Known rows, with every way that one mark hangs from another
W[M[T[U[C] Y]]]: [ 4.68 -0.40 -1.64  1.73 -1.09 -5.54 -7.03 -2.40 -0.70 -1.14 -2.74 -0.17
  4.55  2.33  0.05 -0.70 -3.60  0.98  0.83  0.20  2.38  6.04 -1.54  0.01]
C[U[T]]: [ 2.90  1.51 -0.91  1.66 -1.64 -7.07 -5.90  0.45  2.89 -2.95 -0.23 -0.21
  2.28  3.76 -1.83 -1.60 -1.69 -0.97  5.33 -1.71 -1.95  2.72 -1.87  0.42]
H[U[B L T[Y]]]: [ 1.18 -0.15 -1.01 -0.86 -1.02 -4.75 -2.61 -1.36  0.66 -2.20  0.75  2.83
  3.01 -0.07 -3.72 -3.32  0.65  0.92  3.46 -0.19  1.16  1.36 -3.03 -0.64]
Y[T[U[B C H L]]]: [-2.54  1.63  0.98 -2.99  1.04 -1.71 -1.64 -2.20  1.58 -0.83  1.89  5.94
  0.59  0.04 -4.31 -0.20 -0.27  2.59  3.35  1.00 -1.33  0.41 -3.19 -3.41]
M[T[U[B]]]: [ 3.04  0.76  1.27 -0.08 -3.98 -6.88 -5.84  2.39  0.11 -1.49  0.01 -0.86
  1.17  1.49 -0.34 -0.50 -2.90  0.06  3.23  0.78 -2.09  2.23 -2.40 -1.40]
M[T[U]]: [ 5.49  1.72  0.56  1.39 -3.81 -8.12 -7.25  2.40  1.31 -2.07 -0.95 -1.89
  2.05  3.33  0.15 -1.39 -3.92 -0.02  3.95 -0.93 -1.21  3.04 -0.87 -0.56]
H[U[B L]]: [ 0.66  0.87  1.54 -1.09 -2.71 -4.81 -1.48  0.39 -0.01 -1.45  3.70  2.00
  0.69  1.04 -2.87 -2.94 -0.45 -0.78  3.12 -0.42 -2.90  0.65 -3.37 -1.22]
B[U[C H L T]]: [ 0.21  3.85  0.17 -1.49  3.57 -2.24 -0.72 -2.81  1.95 -1.95  3.98  5.56
  0.68  1.92 -4.10 -1.59  1.33  0.24  3.99  0.71 -0.56 -0.24 -1.71 -3.52]
Z[T[U Y]]: [ 4.90  0.75 -1.08  1.79 -3.49 -6.64 -6.28 -0.03  2.38 -1.54 -2.93 -4.19
  2.44  1.80 -0.95 -1.66 -4.23  2.57  3.25 -3.41  0.78  5.62 -1.59 -0.18]
H[P U[B L T[Y]]]: [ 1.89  0.87 -0.36 -1.07 -2.15 -5.38 -2.66 -2.40 -0.54 -1.29  2.62  2.10
  1.91  0.87 -4.22 -4.29 -0.01  0.04  4.65  0.76 -1.10  1.00 -1.03 -1.43]
C[U]: [ 3.21  1.19  0.22  2.27 -3.51 -6.23 -5.24  0.69  1.33 -1.90  1.34 -1.89
  1.03  4.47 -0.44 -0.88 -3.43 -1.58  4.36 -2.48 -3.37  3.55 -1.64  1.95]
Y[T[U]]: [ 2.74  0.39  2.19  0.09 -2.86 -8.16 -6.71  1.17  3.02 -2.18 -1.85 -1.28
  1.68  3.05 -1.14 -1.70 -3.90  1.30  3.67 -3.03 -0.40  4.06 -1.15 -0.52]
Z[T]: [ 5.39  3.24  1.21  1.16 -1.78 -6.75 -4.54  0.53  3.67 -0.94 -0.48 -2.65
  0.96  3.99 -0.56 -2.79 -1.53 -0.53  3.88 -2.01 -1.37  4.54 -0.94 -1.84]
U[C]: [ 4.65  2.50  1.26  1.61 -0.19 -3.64 -3.11 -0.81  1.92  0.67  1.67  0.70
  0.89  5.35 -0.77 -1.68 -0.47 -0.63  3.48 -0.89 -0.89  3.91 -1.10 -1.28]
U[C T]: [ 4.15  2.86  0.08  1.01  1.72 -4.35 -3.69 -1.12  3.54 -0.35  0.07  2.41
  1.95  4.45 -2.15 -2.59  1.26 -0.14  4.38 -0.24  0.50  3.08 -1.21 -2.62]
Z[T[U[C] Y]]: [ 3.63  0.74 -2.11  1.60 -1.28 -4.25 -5.38 -1.54  2.46 -0.64 -2.98 -2.22
  3.17  1.90 -1.79 -1.45 -2.93  3.20  2.08 -2.27  2.22  5.48 -2.33 -1.59]
P[H[U[B C T[Y]]]]: [ 1.92 -0.61 -1.21 -0.10 -2.29 -3.36 -1.67 -2.88 -0.32 -0.28  1.18  2.40
  1.52  1.65 -2.71 -2.74 -0.22  0.94  3.55 -0.54  0.50  2.07 -1.61 -3.94]
T[U[H L] Y]: [ 3.41  2.03 -0.54  0.77 -1.63 -2.91 -3.37 -1.68  0.02 -1.08  2.06  1.72
  1.00  2.17 -2.40 -0.82 -2.92  2.26  5.35 -1.68 -1.82  2.48 -0.92  1.14]
L[U[C H[P] T[Y]]]: [ 3.30  3.15  0.13  2.52  0.46 -2.18 -3.10 -2.54 -0.58  2.66  3.11  3.18
  0.64  4.57 -2.87 -2.39 -1.28  2.65  6.62  0.33  0.91  2.24  0.71 -3.87]
P[H[U[B C T]]]: [ 0.79  0.84  0.03 -1.03 -2.15 -4.36 -0.86 -1.24  0.60 -0.52  2.66  3.23
  0.33  2.05 -3.04 -3.32  0.24 -0.11  4.01 -0.25 -2.00  0.51 -1.85 -5.83]
P[H[U[C]]]: [ 3.66  1.34  0.70  1.12 -3.69 -4.91 -1.51 -0.97  0.16  0.03  3.12  0.49
  0.14  4.76 -1.15 -3.50 -2.38 -0.69  3.85 -2.42 -2.58  2.14 -0.41 -3.68]
L[U[B H T[Y]]]: [ 1.48  1.37  1.10  1.34 -0.80 -2.50 -3.00 -0.13 -0.84  1.01  2.28  3.31
 -0.07  1.77 -2.19 -0.83 -0.79  2.81  5.89  0.13  0.64  2.09 -2.02 -2.37]
C[U[B L T[Y]]]: [-0.41 -0.19 -2.85 -0.30 -0.95 -3.70 -4.74 -2.29  1.31 -3.09  0.11  1.90
  3.28  0.36 -3.54 -0.33 -0.04  0.05  3.43  0.39 -0.20  2.10 -3.59  1.81]
Z[T[U]]: [ 3.76  2.33  0.36  0.88 -3.13 -7.50 -5.55  1.41  3.17 -1.97 -1.50 -3.19
  1.34  2.22 -1.23 -2.33 -3.59  1.63  3.77 -2.95 -1.84  4.05 -1.81 -2.07]
Z[T[U[B H L] Y]]: [ 0.76  1.96 -1.27 -1.19 -1.52 -2.38 -2.49 -2.01  0.71 -1.39  0.95  1.36
  0.84 -1.11 -3.13 -0.46 -1.81  3.22  3.89 -0.32 -1.46  2.13 -2.98 -1.77]

Rows
[ 2.34  0.81  1.55 -0.47 -2.02 -6.75 -2.53  1.26  1.05 -1.70  1.24  1.69
  1.05  1.24 -2.56 -3.81  0.08 -0.25  4.64 -0.76 -1.61  1.09 -2.65 -2.77] -> H[U[B T]]
[ 3.77  2.78  1.67  0.27 -3.53 -6.88 -2.55 -0.55  0.05 -0.98  4.36  0.24
  0.75  3.91 -2.73 -4.95 -2.16 -1.62  4.94 -1.25 -4.17  0.96  0.15 -1.25] -> H[P U[L]]
[ 1.72 -0.80 -0.28  0.73 -2.10 -2.15 -3.68 -1.36 -0.70  0.56  0.15  0.00
  1.47  1.47 -2.00  0.21 -2.06  2.48  2.42 -0.41  0.37  3.93 -3.23 -0.44] -> T[U[B C] Y]
[ 2.29  2.64 -0.50 -1.06  1.47 -1.49 -1.52 -2.99  0.92 -0.81  2.65  5.08
  0.78  1.16 -3.31 -1.16  1.86  0.95  5.73  1.42 -0.76  1.46 -1.75 -0.77] -> U[B H L T[Y]]
[ 2.87  1.44 -0.12  0.01 -2.75 -3.54 -3.07 -0.90  0.18 -0.52  0.08 -0.72
 -0.10 -0.14 -1.68 -0.43 -2.90  3.12  4.61 -1.08 -1.76  3.34 -2.28 -2.18] -> Z[T[U[B H] Y]]
[ 4.16  4.53  0.45  0.77  2.74 -2.67 -1.83 -1.83  2.66  0.24  2.15  4.77
  0.35  4.46 -2.50 -2.10  1.24  0.68  6.28  0.10 -0.98  1.95 -0.43 -3.86] -> U[C H T]
[ 0.47  5.23  0.47 -2.14  2.43 -0.93  0.34 -3.88  0.85  0.80  5.79  6.99
 -0.69  2.42 -4.77 -2.08  2.93 -0.11  6.26  3.74 -3.92 -0.86 -0.77 -4.93] -> U[B C H[P] L T]
[-0.28  1.25 -2.67 -0.31  0.11 -1.93 -2.71 -2.98  0.40 -2.41  2.16  4.36
  1.75  0.31 -3.85 -0.07  0.12  0.82  5.52  0.88 -1.74  0.83 -2.87  0.67] -> C[U[B H L T[Y]]]
[ 0.62  1.79  0.91 -0.75  0.65 -3.19 -2.16 -1.90  1.29 -1.47  3.33  1.48
  1.37  2.88 -2.72 -1.17 -0.71 -0.94  1.10 -0.43 -0.44  1.90 -2.33 -0.93] -> B[U[C L]]
[ 0.88  3.47  1.41 -0.95  1.67 -1.40 -0.16 -2.70  0.21 -0.75  5.46  3.88
 -0.23  2.74 -2.96 -0.76 -0.59 -0.33  2.97  0.27 -2.04  0.66 -1.43 -2.19] -> B[U[C H L]]
[ 1.28  0.50  1.34 -0.36 -3.90 -3.37 -0.21 -1.02 -1.02  0.55  4.03  1.45
 -0.61  2.91 -1.83 -2.61 -1.49 -0.63  3.20 -0.81 -3.37  1.23 -1.89 -4.38] -> P[H[U[B C]]]
[ 3.53 -1.26  0.12  0.20 -3.37 -6.44 -6.82 -0.81 -1.84 -1.64 -1.61 -1.04
  2.80  0.25  0.38 -0.15 -3.81  0.50  1.33  0.94 -0.03  5.31 -2.24  0.66] -> W[M[T[U[B] Y]]]
[ 0.45 -0.42  2.88 -1.31 -3.17 -6.81 -5.32  1.21  1.95 -1.66 -0.96 -0.32
  0.72  1.14 -1.52 -0.57 -2.95  1.24  3.01 -1.46 -1.40  3.22 -2.72 -1.34] -> Y[T[U[B]]]
[ 4.28  4.42  3.96 -0.14 -2.78 -3.28 -0.72 -1.05 -1.40  1.83  6.49  1.57
 -3.31  4.27 -1.02 -1.63 -1.23 -1.37  7.27  1.18 -7.08  1.42  0.74 -2.54] -> U[B H[P]]
[ 2.18  4.68  1.56  1.56  0.59 -3.15 -2.46 -0.98  0.24  2.09  4.46  4.27
 -0.50  5.08 -3.11 -3.12 -0.69  1.58  7.35  0.80 -1.58  0.74  0.52 -5.64] -> L[U[C H[P] T]]
[ 1.76  0.37  1.56  0.04 -1.88 -3.77 -1.06  0.14 -0.46  0.26  2.83  1.72
  0.57  2.36 -2.08 -2.67 -0.55 -0.13  2.62 -0.16 -1.54  1.74 -3.41 -2.84] -> H[U[B C]]
[ 4.84  2.63  0.12  1.83 -1.96 -2.49 -2.91 -3.15 -1.49  1.91  3.01  0.61
 -0.20  4.12 -2.05 -1.32 -3.49  2.27  6.10 -0.58 -2.52  3.01  1.08 -1.61] -> T[U[C H[P]] Y]
[-0.86  2.43  0.02 -0.83 -1.56 -1.95 -1.33 -1.08 -0.28 -1.67  5.06  3.60
 -0.47  1.54 -2.73  0.14 -1.30 -1.02  5.18  0.69 -5.76  0.13 -3.16  0.22] -> C[U[B H L]]
[ 6.09  2.62  1.11  1.83 -4.06 -4.60 -3.85 -1.61 -1.56  0.78  2.89 -1.23
 -0.88  4.04 -1.24 -1.55 -4.79  1.62  7.30 -1.78 -4.14  3.38  1.61 -0.23] -> T[U[H[P]] Y]
[ 1.85  0.85 -1.42  0.86 -1.27 -3.15 -3.33 -1.85 -0.23 -1.35  1.34  2.21
  0.82  1.39 -2.17  0.09 -1.03  0.72  5.99 -0.01 -1.89  2.19 -2.09  0.38] -> C[U[B H T[Y]]]
[ 1.36  2.26 -1.33 -0.56  3.41 -1.33 -1.58 -4.46  1.08 -1.54  2.53  4.73
  2.07  1.58 -3.84 -1.20  0.60  1.31  3.47  0.54  2.11  1.47 -1.45 -1.53] -> B[U[C H L T[Y]]]
[ 4.75  1.11  0.95  0.82 -2.99 -8.68 -7.25  0.74  0.32 -2.48 -1.13 -0.95
  2.65  2.55  0.80 -1.54 -4.35 -0.64  2.45 -0.33 -1.64  4.56 -1.02 -0.38] -> W[M[T[U]]]
[ 4.14  1.56 -1.96  2.34 -0.96 -4.49 -4.75 -1.91  1.05 -1.96  0.28  1.16
  1.83  3.39 -1.62 -0.76 -2.15  0.62  6.76 -1.63 -1.11  2.99 -0.79  1.15] -> C[U[H T[Y]]]
[ 1.31  2.22  0.87 -1.25  0.50 -6.23 -3.81 -0.57  2.82 -3.44  1.86  1.40
  1.60  1.98 -2.99 -2.35 -0.21 -1.04  3.08 -0.84 -0.44  1.27 -1.73 -0.91] -> B[U[L T]]
[ 6.51  0.33 -0.69  2.36 -3.83 -7.43 -7.91  0.69  0.37 -1.80 -2.35 -2.64
  3.31  2.97  0.31 -0.94 -4.35  1.14  3.37 -1.24  1.24  4.62 -0.52  1.23] -> M[T[U Y]]
[ 1.58  4.56  1.88 -1.00  0.49 -2.12 -0.17 -3.51 -0.79  0.15  7.09  3.11
 -1.37  3.76 -3.12 -1.81 -1.17 -1.00  4.34  1.16 -4.18  0.11  0.33 -2.99] -> B[U[C H[P] L]]
[ 1.29 -0.04 -1.58  0.08 -1.72 -3.14 -4.26 -1.52  1.16 -0.10 -2.13 -1.35
  2.29  0.03 -2.21 -0.41 -1.92  3.24  1.59 -0.61  1.36  4.53 -3.78 -2.34] -> Z[T[U[B C] Y]]
[ 3.08  1.68 -2.06  0.47  0.07 -4.51 -3.01 -3.93  0.75 -0.79  1.36  2.77
  3.61  2.87 -4.68 -4.82  0.17  0.61  4.03  0.20  1.34  1.70 -0.30 -1.89] -> H[P U[C L T[Y]]]
